What can hang from each mark
U: Q
X: B
B: U X
W: D
A: D
G: D
N: X
S: P Q
D: B N T

Every row comes from one small tree of marks. The marks that hang from a mark follow it in brackets, in alphabetical order. Every link used is in the known rows. Which tree was each row made from?
In the rows, 128 means zero.
Known rows
G(D(N(X) T)): [157 169 189 135  75 134 173 115 181 171 167 179 128  99 165 152 149 122
 172 146 191 119]
S(P): [145 110 135 139  82 102 165 141 114 142 131 133 124 161 135 110 121 142
 111 153 114 125]
D(B(U X) N): [138 142 107 102 102 104 155 127 158 182 154 143  63 125 125 112 174  47
 105 159 170 116]
D(B(U X) T): [125 134 116 115 110 116  91 135 155 145 151 130  92 102 117 163 150  98
 136 182 168 147]
X(B(U)): [109 110  98 109 108 116  98 137 133 124 132 117 140 139  84 129 159 151
 109 150 153 147]
X(B(U(Q))): [ 76 124 100 128  80 135  79 132 148 127 116 130 141 150  96 113 144 160
  99 152 174 134]
A(D(B(U X) N)): [158 145 126  72 113 105 162 109 149 168 131 152  41 113 113 147 172  45
  94 174 161 107]
A(D(N)): [151 150 143 100 122 135 182 114 142 150 112 152  89 126 127 154 130  89
 108 131 140 100]
G(D(B T)): [136 183 138 126 135 146 111 118 189 129 162 155 107 132 158 147 122 129
 134 147 139 104]
B(U X): [142 103 139  94  99 107 113 133 130 143 129 126 117  94  90 156 166 107
 141 166 155 161]
A(D(N T)): [139 161 148 114 116 149 166 122 161 149 116 154  98 113 132 187 112 110
 123 144 164 121]
W(D(T)): [137 139 152 131 111 159 105 129 188 103 150 153 147  99 163 147 117 147
 145 130 153 147]
N(X(B(U))): [121 104 122 115  78  96 100 126 117 146 146 124 148 125 101 121 186 148
 138 162 182 151]
W(D(B)): [140 150 117 119 136 137 112 112 176 114 169 152 105 132 181  84 140  98
 109 122 128 104]
G(D(B N)): [152 189 133 118 128 136 172 110 187 162 170 172  80 150 163 101 148  81
 105 124 138  73]
W(D): [148 132 147 115 122 147 119 116 167 102 149 150 137 111 158 112 129 127
 128 117 137 130]
G(D): [153 152 161 106 121 138 131 112 159 122 144 153 125 127 128 140 132 136
 144 132 126 117]
S(P Q): [126 111 128 131  76 104 140 138 115 111 119 118 113 160 134 126 122 151
 107 190 106 103]
X(B): [109 123  99 121 118 118 112 142 123 120 142 135 135 151 114 121 130 164
 103 131 150 145]
G(D(N)): [160 168 164 110 109 141 180 112 179 153 153 173 109 136 140 125 141 108
 127 119 142 101]
A(D(B(U))): [139 136 112  92 147 125 113  96 137 132 116 119  74 126 116 146 162  79
 105 161 122  88]
D(B(U(Q) X) N): [107 156 113 121  77 119 137 125 169 184 137 156  69 135 130 102 163  62
  96 168 190 104]
D(B N(X) T): [124 170 126 157  96 116 158 127 156 190 167 154  97 127 185 109 144  80
 134 147 188 111]
A(D(B(X) N T)): [150 169 130 103 121 123 162 129 161 162 147 167  51 109 145 172 125  76
 103 170 179 123]

Which tree is each row?
[127 155 114 112  96 114 141 143 181 178 154 148  74 111 129 148 159  69
 120 170 187 133] -> D(B(U X) N T)
[112 151 124 142  69 110 150 146 145 170 167 157 138 127 149 126 142 144
 130 151 220 153] -> D(N(X(B)) T)
[152 167 133 117  97 135 147 136 203 147 188 187  87 101 181 122 132  82
 113 145 189 137] -> W(D(B(X) N T))
[135 145 143 134  61 130 143 135 183 144 183 182 147 111 177 114 144 144
 135 137 222 152] -> W(D(N(X(B)) T))
[133 180 118 122 138 142 158 116 167 156 130 158  65 134 157 159 123  83
  96 148 151  93] -> A(D(B N T))
[148 152 133  96 136 118 114 133 140 132 140 152  68 101 134 187 123 101
 116 180 160 136] -> A(D(B(X) T))
[159 187 148 110 105 129 161 129 197 165 184 190  74 114 153 152 134  86
 129 156 180 119] -> G(D(B(X) N T))
[146 170 139 128 105 119 164 106 152 179 146 161  74 114 177 145 141  74
 129 163 185  96] -> A(D(B N(X) T))
[113 128 130 133  56 113 134 138 153 174 153 146 139 119 118 139 170 132
 139 162 224 154] -> D(N(X(B(U))) T)
[115 119 142 110  74 121  95 125 142 140 112 135 118 104  98 140 152 119
 131 174 178 147] -> B(U(Q) X)
[130 160 113 109 123 142 144 108 178 162 118 137  68 120 130 169 144  68
 102 163 160  91] -> A(D(B(U) N T))
[148 191 160 137  94 127 163 107 190 179 184 177  95 128 189 123 154  89
 152 151 183  93] -> G(D(B N(X) T))
[144 119 141 105  51 112 143 113 172 152 172 162 142 116 145  94 190 112
 124 140 207 138] -> W(D(N(X(B(U)))))
[126 158 120 134 130 155 101 119 196 113 166 153 114 119 186 119 121 119
 118 138 144 120] -> W(D(B T))
[135 155 119 142 106  98 176 117 133 190 165 154  85 140 184  77 164  63
 118 136 170  90] -> D(B N(X))
[126 139 123 130  80  97 165 138 122 175 165 157 129 140 139  94 159 125
 121 137 196 132] -> D(N(X(B)))
[120 155 124 141  84 115 143 120 167 193 156 137  98 118 159 121 171  71
 140 164 192 112] -> D(B(U) N(X) T)
[167 162 147  81  97 114 159 110 186 174 175 170  67 121 126 128 182  61
 118 163 161 105] -> G(D(B(U X) N))
[159 143 128  89  94 121 148 115 195 155 177 169  76 108 155 100 178  50
 113 151 172 120] -> W(D(B(U X) N))
[163 158 126  87 131 108 179 119 136 164 145 171  38 124 137 140 145  54
  88 156 159 102] -> A(D(B(X) N))
[110 160 105 138 110 134 141 125 185 172 143 134  91 132 140 131 151  77
 112 153 166 105] -> D(B(U) N T)
[150 144 153  96  60 105 153 109 165 169 171 165 127 129 114 124 193 126
 139 152 198 123] -> G(D(N(X(B(U)))))
[144 134 137 102 104 131  84 123 196 121 169 153 104  87 146 143 153  98
 136 174 176 153] -> W(D(B(U X) T))
[161 177 155 116 100 112 179  98 165 184 184 177  88 141 183  89 167  71
 134 141 168  77] -> G(D(B N(X)))
[126 148 117 126 128 114 105 145 147 143 162 149  90 111 146 150 125 111
 126 166 165 145] -> D(B(X) T)
[154 147 137  99 104 104 173  88 136 185 135 139  62 121 146 121 187  46
 118 169 170  84] -> A(D(B(U) N(X)))
